What can hang from each mark
Z509: Z110 Z613
Z110: Z409
Z409: Z40 Z110 Z613
Z668: Z409 Z756
Z489: Z224 Z638 Z964
Z224: Z409 Z489
Z288: Z40 Z613
Z40: Z288 Z409

Each row was made from one small tree. Brackets hold a mark, then the marks that hang from it, in the order of their numbers. Every link used is in the known rows. Write each row's tree.
In the rows, 128 means zero.
Known rows
{Z489 {Z224 {Z409 Z40}} Z964}: [116 141 191 177 129 110 145 119 144 141  46 161 125 144 107 113 134 105
 114  92 140 130 150 172]
{Z40 Z288 {Z409 Z110 Z613}}: [177 161 157 148  99 129 154 106 109 146 127 194 129 112  65 132  80 147
 117 111 156 135 119 191]
{Z409 Z110 Z613}: [184 181 185 147 142 111 130 129  92 104 121 177 155 107 110 124 111 133
 150  83 160 136 129 181]
{Z110 {Z409 Z40}}: [175 180 171 124 148 139 157 160 123 130 102 159 140 122 111  99 132 125
 121 115 169 119 139 160]
{Z288 Z613}: [177 194 171 156 139 147 167 148  86 104 116 156 161 107 137 108 147 101
  91 101 156 114 147 179]
{Z489 Z224 Z638 Z964}: [108 146 210 200 135 103 109 116 142 130  45 174 141 122 115 108 156 111
 115  90 141 110 162 191]
{Z224 {Z489 Z638}}: [175 176 194 176 142 131 129 131 104 139  66 145 145 144 134 113 128 122
 116  81 172 136 145 140]
{Z224 {Z409 Z40 Z613} {Z489 Z638 Z964}}: [153 127 202 174 128 130 126 113 127 163  35 130 132 135  96 137 115 135
 137  94 142 136 141 141]
{Z288 {Z40 {Z409 Z110}} Z613}: [154 160 162 152 116 163 170 143  94 128 130 157 150 109  94 120 135 110
 121 115 155 133 142 171]
{Z489 {Z224 {Z409 Z40 Z110}} Z638 Z964}: [ 97 126 206 187 132 105 110 103 161 145  32 166 126 137  84 125 143 121
 146  93 129 130 150 179]
{Z509 Z613}: [190 211 155 156 119 147 161 135  93  92 111 161 153 111 129 116 136 105
  89  79 174 131 136 170]
{Z489 Z224 Z964}: [124 158 195 186 137  98 136 127 130 127  61 175 139 134 130 103 143 101
 103  82 150 117 158 186]
{Z224 {Z409 Z613}}: [191 177 176 149 127 136 169 124 104 125  82 149 131 126 116 117 116 115
 112 105 152 135 128 160]
{Z224 {Z409 Z40 Z110 Z613} Z489}: [176 143 183 150 130 130 143 119 114 149  68 135 132 146  94 140  92 138
 158  87 154 165 118 132]
{Z110 {Z409 {Z40 Z288}}}: [173 177 169 127 143 143 167 154 126 139 102 167 133 119 100  98 118 130
 113 121 165 117 142 166]
{Z509 {Z110 {Z409 {Z40 Z288}}} Z613}: [177 203 142 124 104 148 169 150 127  97 121 144 143 106  93 108 131 118
 116  87 169 150 144 166]
{Z489 {Z224 {Z409 Z40}}}: [142 157 174 164 122 132 158 128 128 120  75 155 127 138 103 109 121 104
 115 105 155 146 133 166]
{Z668 {Z409 {Z40 Z288} Z110 Z613} Z756}: [136 167 151 129 137 113 115 140  90 153 131 190 181 114  22 135  78 137
 157 105 183 126 142 186]
{Z110 {Z409 {Z40 {Z288 Z613}}}}: [172 174 166 129 142 147 170 156 124 135 106 165 140 110 100 101 123 126
 110 125 160 113 141 172]
{Z409 {Z40 Z288} Z110 Z613}: [161 160 178 138 132 131 135 129 102 117 136 180 150 100  63 133  83 151
 155 100 156 140 134 186]
{Z668 Z409}: [161 191 161 143 136 130 150 146 102 138 109 167 160 138  99 106 126 112
 111 104 179 120 141 159]

Which tree is each row?
[163 163 182 134 139 127 121 138  98 103 135 168 159 103  80 133 103 141
 167  91 162 141 131 177] : {Z409 Z40 Z110 Z613}
[181 166 162 143 108 122 135 120 102 126 126 176 141 117  89 133 107 135
 134  98 163 137 115 179] : {Z40 {Z409 Z110 Z613}}
[196 158 184 163 126 131 162 121 104 147  56 132 130 143 125 125 102 122
 118  92 157 148 123 135] : {Z224 {Z409 Z613} Z489}
[147 148 177 165 116 130 155 127 122 113  82 156 134 120  98 114 114 108
 118 109 150 141 127 176] : {Z489 {Z224 {Z409 Z40 Z613}}}
[180 164 172 129 136 139 162 153 118 129 112 169 142  93  92 104 109 137
 118 128 161 112 135 180] : {Z110 {Z409 {Z40 Z288} Z613}}
[167 168 149 150 102 141 169 111 111 148 125 189 132 120  73 131  98 135
 105 114 150 133 125 189] : {Z40 {Z288 Z613} {Z409 Z110}}
[ 95 124 204 189 129 107 117  98 164 151  32 173 122 136  76 124 133 126
 140  97 126 131 152 184] : {Z489 {Z224 {Z409 {Z40 Z288} Z110}} Z638 Z964}
[151 179 172 135 143 135 142 130 114 130 121 178 138 137  73 123  98 142
 147  91 163 150 144 166] : {Z409 {Z40 Z288} Z110}
[136 187 148 129 143 125 123 156  89 151 118 169 180 137  52 120 107 115
 130 102 196 121 153 166] : {Z668 {Z409 Z40} Z756}
[189 214 145 129 109 138 167 150 122  91 115 143 146 109 116 104 144 109
 113  78 171 148 142 164] : {Z509 {Z110 Z409} Z613}
[143 134 194 176 129 140 146 109 136 179  28 135 123 150  92 133 116 130
 119  97 138 137 149 139] : {Z224 {Z409 {Z40 {Z288 Z613}}} {Z489 Z638 Z964}}
[163 160 171 148 115 147 154 136  98 132 125 162 139 118  87 117 114 123
 135 109 168 141 138 163] : {Z288 {Z40 {Z409 Z110 Z613}}}
[135 150 172 164 121 129 161 120 132 125  81 166 128 132  88 118 113 113
 126 106 143 149 128 177] : {Z489 {Z224 {Z409 {Z40 {Z288 Z613}} Z110}}}
[160 151 201 180 138 122 139 108 132 172  15 135 121 164 125 125 131 123
 120  82 145 139 145 130] : {Z224 Z409 {Z489 Z638 Z964}}
[107 135 207 194 133  98 114  97 159 145  25 171 125 139  99 121 148 118
 139  89 128 128 149 181] : {Z489 {Z224 {Z409 Z110}} Z638 Z964}
[121 138 186 177 119 133 135 109 146 127  65 165 130 120  72 122 125 122
 138 113 134 141 134 183] : {Z489 {Z224 {Z409 {Z40 {Z288 Z613}} Z110}} Z638}
[147 123 204 168 134 117 115 106 134 165  37 139 131 143  85 146 109 144
 166  83 138 148 134 141] : {Z224 {Z409 Z40 Z110 Z613} {Z489 Z638 Z964}}
[146 140 199 171 136 133 132 113 136 173  25 128 123 162 104 132 125 128
 131  87 147 142 147 127] : {Z224 {Z409 Z40} {Z489 Z638 Z964}}
[158 169 167 147 120 149 158 137 103 139 117 161 133 137  92 113 121 120
 131 105 172 146 142 153] : {Z288 {Z40 {Z409 Z110}}}
[169 157 179 148 138 132 148 120 122 158  58 134 123 174 101 134 102 131
 153  81 159 170 125 118] : {Z224 {Z409 Z40 Z110} Z489}
